Each row was made from one path, in order. Every step used is in the known rows, and no mark comes twice. Write each row's path.
In the rows, 128 means zero.
Known rows:
N, M, Z, A: [108 123 110  97 134 101 126 156 159 163 119 133 152 113 125 100 144 164
  85 103 136 117 168  66 132 134 209  80 114 112 164  88 101 131  91 106
 124 177 155  67 144 121  97  98 131 124 122]
J, A, Z: [122 140  97  89 123 183 119 156 191 193 112 121 141 141 134 109 136 186
 100 136 172 112 149  42 147 135 182  91 111 120 131 103 140 130 105  94
 112 178 128  85  85 125  74 129 148 129 111]
A, J: [117 160 119  86 113 194 122 136 159 191  85 132 156 120 140 100 151 162
 115 127 189  99 151  58 147 134 127 102 130 165 161  97 162 124 159 119
 117 184 134  93 102 124  87  79 138 101 110]
P, R, Z: [123 121  96  91 118 190 127 148 172 165  73 149 135 142 136  93 130 179
 127 125 177 109 154 110 156 148 152  92 130 154 160  96 151 131  87 141
 119 163 161 101 121 119 105 148 126 126  96]
M, Z, W: [115 120  96 113 123 175 126 159 147 180  97 134 140  99 128 115 135 165
 107 130 154 112 141  96 140 126 151  78 136 162 133 104 111 122 111 123
 128 181 182  75 122 130 122  92 134 105 117]
R, Z: [124 132  89  89 128 189 121 144 180 174  78 139 139 135 134  87 119 172
 121 124 156 105 152  84 156 151 143  91 105 148 169  94 135 143 113 150
 116 163 155  89  91 124 103  98 127 125 100]
K, Z, M, N: [118 132  86  91 133 146 116 158 158 180  86 125 145 107 124  93 129 174
 136  95 150 112 164  80 156 137 137  99 145 159 120  85 108 134  71  75
 124 186 173  60 155 117 112  96 143  77 127]
A, Z, R: [116 130 110 103 111 196 123 145 161 175  92 137 150 133 122 109 156 198
  93 179 160 111 154  83 154 125 139 107 128 132 145 107 134  99 104 115
 113 174 142 102 133 121 121 130 133 106 104]
R, P, F, X, M, T: [133 124  57  86 122 195 117 136 127 152 116 137 160  99 128  91 140 135
 104 104 186 110 160 104 192 157 107  92 122 140 104  67 120 166 109  97
 117 165 192  78 175 127 140 129  87 124 122]
P, R, Z, M: [112 109  89  91 123 159 125 140 180 161  78 149 133 138 118  84 114 190
 112 118 159 113 156 108 168 145 135  82 133 139 173  97 131 120  90 102
 127 159 195  85 130 121 111 138 126 111  97]
X, F: [133 126 101 103 118 203 127 152 143 164  74 152 144 126 127 100 166 130
  93 129 208 105 171  56 153 139 112 102 140 124 137  88 120 170 118 124
 116 174 159 100 143 129 118  73 121  97 106]
R, P, F, X, M, Z, A: [108 107  67 103 108 155 129 148 135 162 133 123 157  86 121  93 118 195
  97  81 143 119 162  75 157 145 167  81 125  99 138  77 107 146  87  70
 127 162 208  82 165 130 152 144 120 104 118]
J, A: [115 133  96  85 133 182 121 161 185 178  90 128 144 134 148 101 145 167
 101 129 195 111 156  58 157 142 146  86 120 125 122  96 151 151 116 116
 116 174 151  82  84 132  62 107 135 112 114]
K, Z, R, P, F: [123 102  68  98  89 220 128 156 149 165  91 127 141 108 135 108 124 218
 137 146 132 121 154 100 147 141 118  99 146 124 120  99 122 134  88 140
 127 157 157 107 156 121 134 129 128  90  99]
F, X, M, Z, K: [118 125  96 106 129 137 131 135 151 181 109 135 165  79 134  82 118 172
  87 121 165 114 172  67 168 141 115  84 108 133 115  83 112 137  92 100
 127 165 183  55 122 132 151 122 114  98 128]
W, Z, M: [111 124  84 104 134 182 121 137 169 179 103 139 134 121 128  72 115 157
 110 145 155 111 141  81 153 135 127  87 120 143 125 100 115 130 107 100
 134 171 148  61 131 125 113  79 129 107 114]
W, Z, K: [121 136 101 108 122 190 130 141 181 188 103 131 137 103 145  69 107 163
 124 164 142 113 143  67 146 134 111  92 115 135 115 100 130 122 101 137
 139 178 125  73  87 130 128  94 132 104 120]
R, P: [119 138  74  87 120 213 123 141 171 162  76 129 149 115 147  89 137 165
 122 127 162 115 160  96 163 152  95  90 105 162 153  93 148 149 125 141
 113 163 145  89 107 131 101  57 113 110 105]
F, X, M: [117 127  83  97 136 199 124 129 144 172  89 144 172 105 142  76 147 136
  77 114 207 107 178  73 179 142  94  93 107 154 113  81 148 168 126  91
 111 165 172  80 145 131 116  89  98 100 116]
R, P, F, X: [124 116  56  94 103 232 122 138 150 166  95 131 162  89 141  81 122 145
 133 129 158 115 164  81 172 141  84  85 111 119 111  78 161 152 146 129
 115 160 146 122 156 128 119  97 113  92 102]
J, A, Z, R, P, F, X: [113 104  55  98  96 227 122 146 165 168 120 124 155 103 135 113 106 210
 121 153 148 124 157  76 166 135 124  85 113  74 108  90 150 115 120  96
 117 155 148 117 144 127 119 173 131  96 106]
X, M, Z, W: [113 116  85 112 128 167 130 153 139 179 102 137 143 102 125 111 132 173
  81 104 171 113 148  97 146 134 149  79 138 167 133 103  95 137  94  96
 127 175 205  55 134 132 141  99 116 110 122]
M, T: [135 148 108  87 134 172 113 151 147 162  98 136 148 125 127  97 175 118
 107 139 186 101 148  95 176 145 136 102 130 167 123  81 132 151 116 135
 117 185 167  77 131 122  97  96 113 132 119]
F, X: [117 131  94  98 128 212 119 137 152 174  86 139 170 100 147  78 143 120
 109 145 184 106 171  72 171 133  93  92 101 146 109  81 171 150 149 125
 112 170 144 102 132 127  96  81 118  93 109]
T, M, Z, R, P: [ 98 113  65  97 128 164 125 140 152 147  84 141 151 113 122 109 115 202
 109 109 157 120 161 134 157 148 130  72 110 146 160 102  98 115  84 126
 118 152 183  75 145 123 130  97 121 109 111]
F, X, M, T: [129 136  89  90 143 176 115 134 127 160 110 144 166 108 132  88 162 113
  84 116 208 103 166  94 193 149 115  99 116 163 103  70 130 166 113  92
 115 173 193  65 155 126 120 116  92 127 129]
N, M, Z, W: [114 113  88 106 135 144 127 152 153 173 102 141 145 106 131 117 131 151
  93 118 143 118 159  95 129 128 167  68 118 147 142 103  93 124 107 124
 125 176 156  61 142 125 108  74 119 119 122]

Write each row's path:
[106 111  78 110 136 153 124 151 153 170  92 141 142 107 111 109 115 151
  97  80 158 111 145 106 140 124 151  57 132 161 147 108  91 125 104 111
 126 176 192  78 132 123 118  78 132 110 117] : T, M, Z, W
[115 115 112 103 115 193 126 157 148 175  82 138 149 120 142 108 146 202
 111 168 158 112 162  92 143 129 126 110 138 155 115 106 130 127  84 133
 127 166 156  86 129 118 113 122 137  89 106] : K, Z, R
[112 127  88  96 144 131 121 145 154 171  92 144 151 118 113  93 132 142
  98  76 182 108 157  93 146 137 170  66 115 160 142  95  91 143  93 120
 117 170 163  73 148 116 103  75 134 123 115] : T, M, Z
[115 123  88 105 117 202 123 161 187 192 112 120 133 125 132 124 118 191
  98 135 149 116 139  59 141 122 162  80 128 123 140 114 135 113 116  87
 122 184 160  87  75 132  92 123 145 117 113] : J, A, Z, W
[120 110  68  96  94 222 127 150 156 154  82 133 145 112 127 100 138 196
 124 151 151 118 153 105 163 140  98  93 144 113 137  95 132 126 114 142
 118 160 161 118 159 128 133 118 114  91  99] : Z, R, P, F
[114 125  80  87 131 147 119 151 172 161  74 140 135 126 113  94 124 182
 141  88 165 113 159 114 171 147 146  86 150 142 159  83 122 110  65  81
 119 178 195  79 163 118 125 149 132  94 117] : P, R, Z, M, N
[111  99  44 109 111 236 129 129 134 163 112 143 156  97 140  85 107 185
 109 137 173 118 157 104 166 148  98  91 120 118  93  87 120 139  96  95
 127 151 165  86 183 130 164 144  99  93 117] : W, Z, R, P, F, X, M
[107 122  80  99 117 183 127 147 147 154  88 134 150 108 136 115 135 213
 120 153 153 121 156 128 157 150 129  92 114 149 146  98 115 113  89 138
 118 155 170  73 135 128 136 112 121 104 111] : M, Z, R, P
[121 112  52  99 117 176 127 137 126 169 116 137 161  87 131  95 121 174
 105  94 175 118 164  90 163 153 141  81 112 135 106  77 102 159  93  99
 118 154 179  73 180 127 151 125 106 111 117] : R, P, F, X, M, Z
[106 138 125  91  99 169 128 146 169 175  99 131 141 132 131 105 120 215
 125 101 157 104 145  74 141 138 183  99 146 134 204  99 165  98 120  94
 129 178 180 103  92 120 104 163 153 109 104] : P, R, Z, A, J
[113 103  62 104 100 204 125 143 130 159 106 135 163  83 131 105 120 185
 129 151 150 120 160 107 165 139 116  85 120 108 105  81 130 122 115 128
 121 153 167 108 185 125 147 144 119  87 108] : M, Z, R, P, F, X
[117 140  75  90 142 181 117 141 138 171  85 136 171  97 136  85 153 131
 113  83 207 108 180  83 179 144 108  97 125 154 109  69 137 152 100  72
 105 182 175  73 174 127 128 104 109  84 135] : F, X, M, N
[121 128  96 109 111 212 124 151 172 189 100 129 138 118 123 110 129 170
 102 142 141 110 140  72 142 117 138  87 130 150 149 112 133 113 127 104
 119 186 156  99 103 127 117  90 136 113 108] : A, Z, W
[115 107  87 106 111 211 129 154 171 167  76 145 128 127 133 110 111 184
 122 123 154 113 142 120 150 133 138  79 146 157 164 109 143 113 100 128
 128 169 191 103 107 125 122 141 127 112  99] : P, R, Z, W
[105 149 132  97 109 139 124 150 150 187 121 120 152 107 125 111 141 196
 111 105 156 103 143  52 133 131 197  97 137 140 176  94 133 107 130  91
 129 187 171  77 110 123 107 120 158 104 119] : M, Z, A, J
[123 111  48 102 119 211 120 134 116 151 130 142 152 102 130  99 122 164
 113 140 174 115 145 128 181 154 122  97 126 132  84  77 104 137  85  98
 130 159 186  69 191 125 167 169  93 121 130] : W, Z, R, P, F, X, M, T
[115 140  86  86 139 153 114 150 166 169  77 131 149 111 114  86 151 151
 122  97 170 110 163  85 174 136 117  90 143 143 139  80 123 125 101  78
 114 190 183  71 158 125 112  83 128  80 126] : Z, M, N
[117 116  81 105 121 208 124 150 178 175  80 137 131 122 131 102 103 178
 116 122 135 109 141  98 148 137 127  78 122 149 173 107 129 125 123 136
 125 170 185  90  80 131 118  97 129 111 105] : R, Z, W
[106 148 117  90 108 169 123 143 176 183 103 124 145 126 129 102 112 209
 122 101 139 101 144  53 141 140 176  96 126 127 213  97 150 107 140 101
 127 179 173  90  69 125 103 124 152 109 108] : R, Z, A, J
[112 116  80  98 110 212 128 150 154 162  82 129 148 112 152 110 121 223
 127 154 139 121 163 112 149 147 108 103 119 159 136 105 133 129  83 138
 125 154 155  82 117 123 122 106 127  94 105] : K, Z, R, P
[122 131 105 102 128 124 133 143 162 181 103 133 152  96 127  86 130 185
  82 114 164 115 164  69 158 142 133  89 121 141 132  91  95 137  76 108
 129 169 183  47 112 132 147 111 118 108 127] : X, M, Z, K
[127 130  87  84 140 141 111 141 167 157 104 141 135 135 109  89 124 157
 106 122 148 105 145 105 183 153 145  89 121 145 162  83 103 133  99 112
 125 170 208  57 117 121 115 118 116 134 115] : R, Z, M, T
[109 120 112 105 122 161 126 154 138 166  90 143 152 114 126 112 160 191
 100 168 172 112 155 107 151 134 151  97 133 142 128  99 112 110  88 134
 121 167 172  77 154 123 127 130 130  99 114] : M, Z, R
[109 145 132  95 102 168 125 154 156 195 113 115 150 113 140 108 127 205
 120 107 141 103 151  38 126 127 174 109 142 147 167 101 151 122 124  88
 134 187 157  84  90 118  94 112 161  95 112] : K, Z, A, J
[124 121 107  96 110 167 133 144 193 169  77 141 136 119 135  84 107 196
 125 138 147 114 158  94 162 142 120  90 130 131 161  97 147 113  82 140
 129 166 167  96  86 125 126 151 127 110 103] : P, R, Z, K
[114 125 119 101 114 166 126 166 162 180 106 120 145 115 137  92 134 188
 112 118 132 110 158  51 136 128 169 105 137 138 143  97 136 148  89 102
 133 179 169  88 103 122  98 104 151 101 107] : K, Z, A
[114 142  75  84 149 155 113 149 165 163  68 137 154 120 113  84 143 123
 126  53 192 106 166  95 164 137 132  76 133 155 143  84 117 137  95  96
 106 190 161  89 161 117  98  66 130  95 127] : T, M, N
[104 145 124  91 120 111 126 144 152 181 124 127 157 111 129 114 136 184
 100  98 147 109 160  51 123 131 212  87 122 124 186  93 118 107 125  91
 126 183 144  65 124 119  93 105 144 116 125] : N, M, Z, A, J
[108 124  79  94 114 214 126 142 161 151  71 135 152 115 141 103 141 199
 114 159 159 119 162 120 168 149  86  95 117 147 155 100 147 120 113 139
 114 158 164  92 121 131 120  91 113  95 105] : Z, R, P
[122 112  63 104 109 157 134 135 150 172 116 128 158  70 128  83  97 193
 107 108 143 122 167  77 168 148 109  78 113 111 116  79 104 139  87 102
 130 156 185  70 143 133 170 132 110  96 123] : R, P, F, X, M, Z, K
[123 136 115 103 123 134 130 149 168 182  99 129 148  92 129  90 130 176
 108 141 147 114 158  69 151 136 134  88 119 135 132  92 113 124  93 136
 129 175 159  68 100 128 130 104 134 103 120] : M, Z, K
[113 101  55 100 108 221 128 132 136 154  93 142 167  96 131  89 130 183
  95 124 180 118 173  98 181 147  77  91 126 117 115  83 135 146 113  96
 115 151 189  98 180 132 152 133  92  86 111] : Z, R, P, F, X, M
[107 122  97 112 123 217 125 146 151 172  93 145 141 124 140  96 139 180
 117 189 167 112 141 105 145 133 128 102 129 142 113 106 127 109  96 135
 130 170 135  84 137 124 125 121 127  97 113] : W, Z, R
[115 125  98 100 136 115 128 142 176 173  95 136 150  99 114  82 107 164
  98  94 151 113 161  79 151 133 137  66 115 136 145  96  94 125  87 123
 127 172 168  69 107 123 126  87 134 107 121] : T, M, Z, K
